Every row comes from one small tree of marks. The marks that hang from a mark follow it in brackets, in the order of their numbers. Every link used is in the known rows. Which tree was each row made from?
Known rows:
K_317(K_713(K_335 K_539) K_905(K_337 K_897)): [ 0.46  0.20 -0.24  0.43 -0.63 -0.41  0.50  0.01  0.36  0.30  0.27 -0.33
 -0.02  0.18  0.15 -0.23 -0.18 -0.28  0.43 -0.24 -0.35 -0.32]
K_745(K_539(K_713(K_317(K_905(K_897)) K_335(K_337)))): [ 0.12 -0.06 -0.27  0.20 -0.22  0.06 -0.10 -0.17  0.70 -0.03 -0.29 -0.23
 -0.45  0.06  0.07 -0.06  0.07 -0.49  0.53 -0.51 -0.38 -0.13]
K_905(K_317(K_713) K_337): [ 0.23 -0.21 -0.11  0.34 -0.29 -0.18  0.52  0.13 -0.14  0.22  0.46 -0.28
 -0.04 -0.14 -0.13 -0.18 -0.12 -0.23  0.16 -0.10  0.17  0.08]
K_335(K_337 K_713(K_539)): [-0.16 -0.18 -0.09  0.33 -0.16  0.15  0.05 -0.03  0.27 -0.16 -0.40 -0.01
 -0.17  0.14  0.08  0.11  0.07 -0.20  0.12 -0.48 -0.50 -0.06]
K_335(K_337 K_713(K_317(K_905(K_897)) K_539)): [-0.07  0.00 -0.12  0.35 -0.20  0.17 -0.18  0.13  0.51  0.00 -0.29 -0.27
 -0.18  0.02  0.06 -0.06  0.04 -0.37  0.58 -0.42 -0.32 -0.12]
K_317(K_713(K_335(K_337)) K_905(K_897)): [ 0.30  0.02 -0.11  0.36 -0.43 -0.47  0.09 -0.14  0.32  0.25  0.11 -0.34
 -0.14  0.18 -0.17  0.06 -0.06 -0.30  0.37 -0.24 -0.12 -0.60]
K_713(K_335(K_337)): [ 0.14 -0.21 -0.06  0.22 -0.39 -0.08  0.10 -0.39  0.16  0.04 -0.37 -0.09
 -0.13  0.07 -0.22  0.13  0.16 -0.19  0.23 -0.27 -0.32 -0.30]
K_539(K_713(K_317)): [-0.05  0.13  0.07 -0.30  0.10  0.16 -0.16 -0.07  0.17 -0.14  0.00  0.05
 -0.11 -0.01 -0.02 -0.08  0.08 -0.22  0.20 -0.29 -0.07  0.58]
K_337(K_905(K_317(K_713(K_539)) K_897)): [ 0.25 -0.14 -0.55  0.42 -0.18 -0.13  0.16  0.30  0.12  0.26  0.50 -0.22
  0.11 -0.05  0.09 -0.20 -0.43 -0.13  0.19 -0.17  0.00 -0.07]
K_337(K_905): [-0.02 -0.31 -0.07 -0.19  0.07 -0.06  0.01  0.07 -0.13  0.08  0.05  0.09
  0.16  0.06 -0.04 -0.12 -0.13  0.09  0.11 -0.04  0.00 -0.05]
K_335(K_713(K_317(K_905(K_337)))): [-0.10 -0.06  0.28 -0.11 -0.14  0.02  0.19  0.14  0.11  0.09 -0.07 -0.10
 -0.11 -0.06  0.01 -0.21  0.09 -0.39  0.56 -0.23 -0.04  0.18]
K_539(K_713(K_317(K_905(K_897)) K_335(K_337))): [ 0.17  0.05 -0.11  0.09 -0.18  0.06 -0.02 -0.21  0.50  0.06 -0.05 -0.27
 -0.27 -0.01 -0.11 -0.04  0.18 -0.53  0.57 -0.44 -0.26 -0.02]
K_745(K_539): [-0.07 -0.13 -0.15  0.11 -0.04  0.02 -0.05  0.06  0.17 -0.10 -0.22  0.04
 -0.19  0.09  0.19 -0.03 -0.09  0.06 -0.06 -0.07 -0.13 -0.14]
K_897(K_905(K_317(K_713(K_335)) K_337)): [ 0.57 -0.32  0.03  0.11 -0.54 -0.45  0.54  0.02  0.05  0.26  0.34 -0.02
  0.08 -0.21 -0.41 -0.32 -0.14 -0.61  0.28 -0.12 -0.08 -0.04]
K_335(K_337(K_905(K_897)) K_713(K_317 K_539)): [-0.10 -0.40 -0.33  0.30 -0.14  0.25 -0.16  0.11  0.17  0.02 -0.45  0.03
 -0.01  0.03  0.10 -0.04 -0.16 -0.18  0.56 -0.42 -0.35  0.02]
K_905(K_317(K_713) K_337 K_897): [ 0.33 -0.15 -0.29  0.70 -0.20 -0.14  0.52  0.25 -0.18  0.37  0.59 -0.30
 -0.06 -0.22  0.01 -0.13 -0.26 -0.23  0.18  0.11  0.25 -0.07]
K_317(K_713 K_905(K_337 K_897)): [ 0.27  0.01 -0.04  0.32 -0.19 -0.37  0.47  0.27 -0.10  0.33  0.54 -0.31
  0.02  0.08  0.10 -0.21 -0.19 -0.12  0.31  0.08  0.16 -0.23]
K_897(K_905): [ 0.20 -0.19  0.12 -0.23  0.03 -0.11  0.01  0.22  0.01 -0.04  0.03  0.19
  0.15 -0.11 -0.21 -0.18 -0.03 -0.16  0.02  0.08  0.03  0.03]
K_713(K_317(K_905) K_335(K_337) K_539): [ 0.22  0.04  0.00  0.03 -0.72 -0.10 -0.10 -0.35  0.59 -0.02 -0.48 -0.37
 -0.04  0.10 -0.18 -0.14  0.26 -0.33  0.63 -0.58 -0.51 -0.19]

Which tree is each row?
[ 0.16 -0.05  0.00  0.23 -0.19  0.02  0.24  0.21 -0.03  0.27  0.18 -0.32
  0.00 -0.15  0.07 -0.28  0.00 -0.15  0.54  0.11  0.17 -0.03]
K_713(K_317(K_905(K_337 K_897)))
[ 0.22 -0.46 -0.46  0.39 -0.47  0.02  0.21 -0.22  0.28  0.11 -0.18 -0.21
 -0.05 -0.09 -0.18 -0.15  0.04 -0.38  0.37 -0.53 -0.47 -0.25]
K_713(K_335(K_337(K_905(K_317))) K_539)
[ 0.29 -0.19 -0.14  0.39 -0.54 -0.30  0.18 -0.27  0.26  0.15  0.01 -0.31
 -0.20 -0.04 -0.36  0.07  0.02 -0.41  0.23 -0.41 -0.14 -0.27]
K_905(K_317(K_713(K_335(K_337))))
[-0.19 -0.67 -0.21  0.28  0.13  0.13  0.09  0.15  0.05  0.08 -0.02 -0.03
 -0.19 -0.17 -0.12 -0.02 -0.06 -0.45  0.27 -0.37 -0.07 -0.10]
K_335(K_337(K_905(K_317)) K_713)
[ 0.03  0.26 -0.03 -0.14  0.16  0.11 -0.10  0.18  0.36  0.03  0.32 -0.17
 -0.15 -0.07  0.08 -0.16  0.02 -0.33  0.36 -0.17  0.08  0.24]
K_539(K_713(K_317(K_905(K_897))))
[ 0.05 -0.23 -0.15  0.05 -0.32  0.13 -0.09 -0.39  0.50 -0.21 -0.57  0.01
 -0.40  0.13 -0.06  0.02  0.15 -0.35  0.36 -0.62 -0.52  0.13]
K_745(K_539(K_713(K_317 K_335(K_337))))
[ 0.62 -0.22 -0.10  0.24 -0.75 -0.38  0.60  0.07  0.26  0.19  0.25 -0.10
  0.12 -0.13 -0.28 -0.38 -0.14 -0.58  0.29 -0.33 -0.35  0.02]
K_897(K_905(K_317(K_713(K_335 K_539)) K_337))
[ 0.34 -0.20 -0.43  0.33 -0.24 -0.32  0.18  0.00  0.16  0.39  0.43 -0.11
  0.02 -0.10 -0.12 -0.11 -0.41 -0.37  0.31 -0.09  0.07 -0.28]
K_337(K_905(K_317(K_713(K_335)) K_897))
[ 0.00 -0.13  0.07 -0.13 -0.05  0.11  0.27  0.12  0.30 -0.10  0.01 -0.13
 -0.30  0.06  0.17 -0.36  0.10 -0.30  0.40 -0.39 -0.17  0.30]
K_745(K_539(K_713(K_317(K_905(K_337)))))
[ 0.22  0.05 -0.33  0.48 -0.02 -0.16  0.11  0.23  0.11  0.25  0.57 -0.28
 -0.08 -0.17 -0.03 -0.02 -0.29 -0.20  0.06  0.07  0.28 -0.11]
K_905(K_317(K_713) K_897)
[ 0.11  0.18  0.01 -0.30 -0.19  0.05 -0.06 -0.38  0.41 -0.08 -0.14  0.09
 -0.17  0.03 -0.09 -0.03  0.12 -0.42  0.33 -0.43 -0.32  0.41]
K_539(K_713(K_317 K_335))
[ 0.20  0.08  0.16 -0.23 -0.32 -0.05  0.35 -0.24  0.32  0.04  0.08 -0.14
 -0.18  0.01 -0.06 -0.28  0.21 -0.60  0.61 -0.44 -0.27  0.34]
K_539(K_713(K_317(K_905(K_337)) K_335))
[ 0.32  0.09 -0.05  0.13 -0.74 -0.44  0.14 -0.31  0.51  0.02 -0.13 -0.36
 -0.06  0.33 -0.14 -0.08  0.07 -0.27  0.34 -0.62 -0.48 -0.42]
K_317(K_713(K_335(K_337) K_539) K_905)
[ 0.32 -0.08 -0.21  0.46 -0.49 -0.11  0.55  0.13  0.06  0.14  0.37 -0.34
  0.01 -0.05  0.02 -0.23 -0.11 -0.20  0.17 -0.30 -0.14  0.11]
K_905(K_317(K_713(K_539)) K_337)
[ 0.01  0.06 -0.06  0.34 -0.25  0.17  0.24  0.30  0.29  0.12 -0.02 -0.20
 -0.08 -0.05  0.28 -0.27 -0.05 -0.39  0.60 -0.24 -0.26  0.10]
K_335(K_713(K_317(K_905(K_337 K_897)) K_539))
[ 0.39 -0.04 -0.54  0.84 -0.62 -0.16  0.21 -0.13  0.43  0.22  0.10 -0.42
 -0.16 -0.05 -0.10  0.06 -0.13 -0.38  0.31 -0.38 -0.35 -0.36]
K_905(K_317(K_713(K_335(K_337) K_539)) K_897)
[-0.06 -0.50 -0.61  0.73  0.02  0.29  0.16  0.27  0.21  0.12  0.02 -0.12
 -0.15 -0.17  0.10 -0.03 -0.22 -0.42  0.34 -0.35 -0.28 -0.22]
K_335(K_337(K_905(K_317 K_897)) K_713(K_539))
[ 0.38  0.13 -0.29  0.44 -0.61 -0.40  0.15 -0.14  0.50  0.16  0.02 -0.40
 -0.08  0.25 -0.02 -0.02 -0.08 -0.27  0.38 -0.42 -0.39 -0.52]
K_317(K_713(K_335(K_337) K_539) K_905(K_897))
[-0.18 -0.27  0.16  0.06 -0.12  0.14 -0.20 -0.12  0.14 -0.08 -0.50  0.01
 -0.19  0.01 -0.14  0.09  0.10 -0.27  0.38 -0.38 -0.17  0.08]
K_335(K_337 K_713(K_317))
[ 0.15 -0.19  0.04  0.07 -0.52 -0.03 -0.17 -0.47  0.19  0.02 -0.57 -0.13
 -0.08 -0.01 -0.31  0.07  0.21 -0.19  0.46 -0.33 -0.26 -0.09]
K_713(K_317 K_335(K_337))
[ 0.02  0.04 -0.25 -0.05 -0.08  0.04  0.07 -0.24  0.51 -0.16 -0.18  0.18
 -0.40  0.17  0.16  0.00 -0.04 -0.35  0.00 -0.41 -0.50  0.12]
K_745(K_539(K_713(K_335)))
[ 0.21 -0.47 -0.33  0.32 -0.41 -0.18  0.16  0.06  0.08  0.10  0.14 -0.28
  0.04  0.07 -0.16 -0.17 -0.13 -0.11  0.23 -0.48 -0.18 -0.14]
K_335(K_337(K_905(K_317(K_713(K_539)))))
[ 0.08 -0.34 -0.49  0.42  0.18  0.10  0.12  0.30 -0.04  0.29  0.42 -0.12
  0.04 -0.29  0.01 -0.11 -0.28 -0.19  0.21  0.13  0.23 -0.12]
K_337(K_905(K_317 K_897))
[ 0.11 -0.51 -0.33  0.17 -0.08  0.07  0.21 -0.22  0.23  0.06  0.12 -0.08
 -0.25 -0.11 -0.22 -0.08  0.09 -0.58  0.32 -0.58 -0.31  0.04]
K_539(K_713(K_335(K_337(K_905(K_317)))))
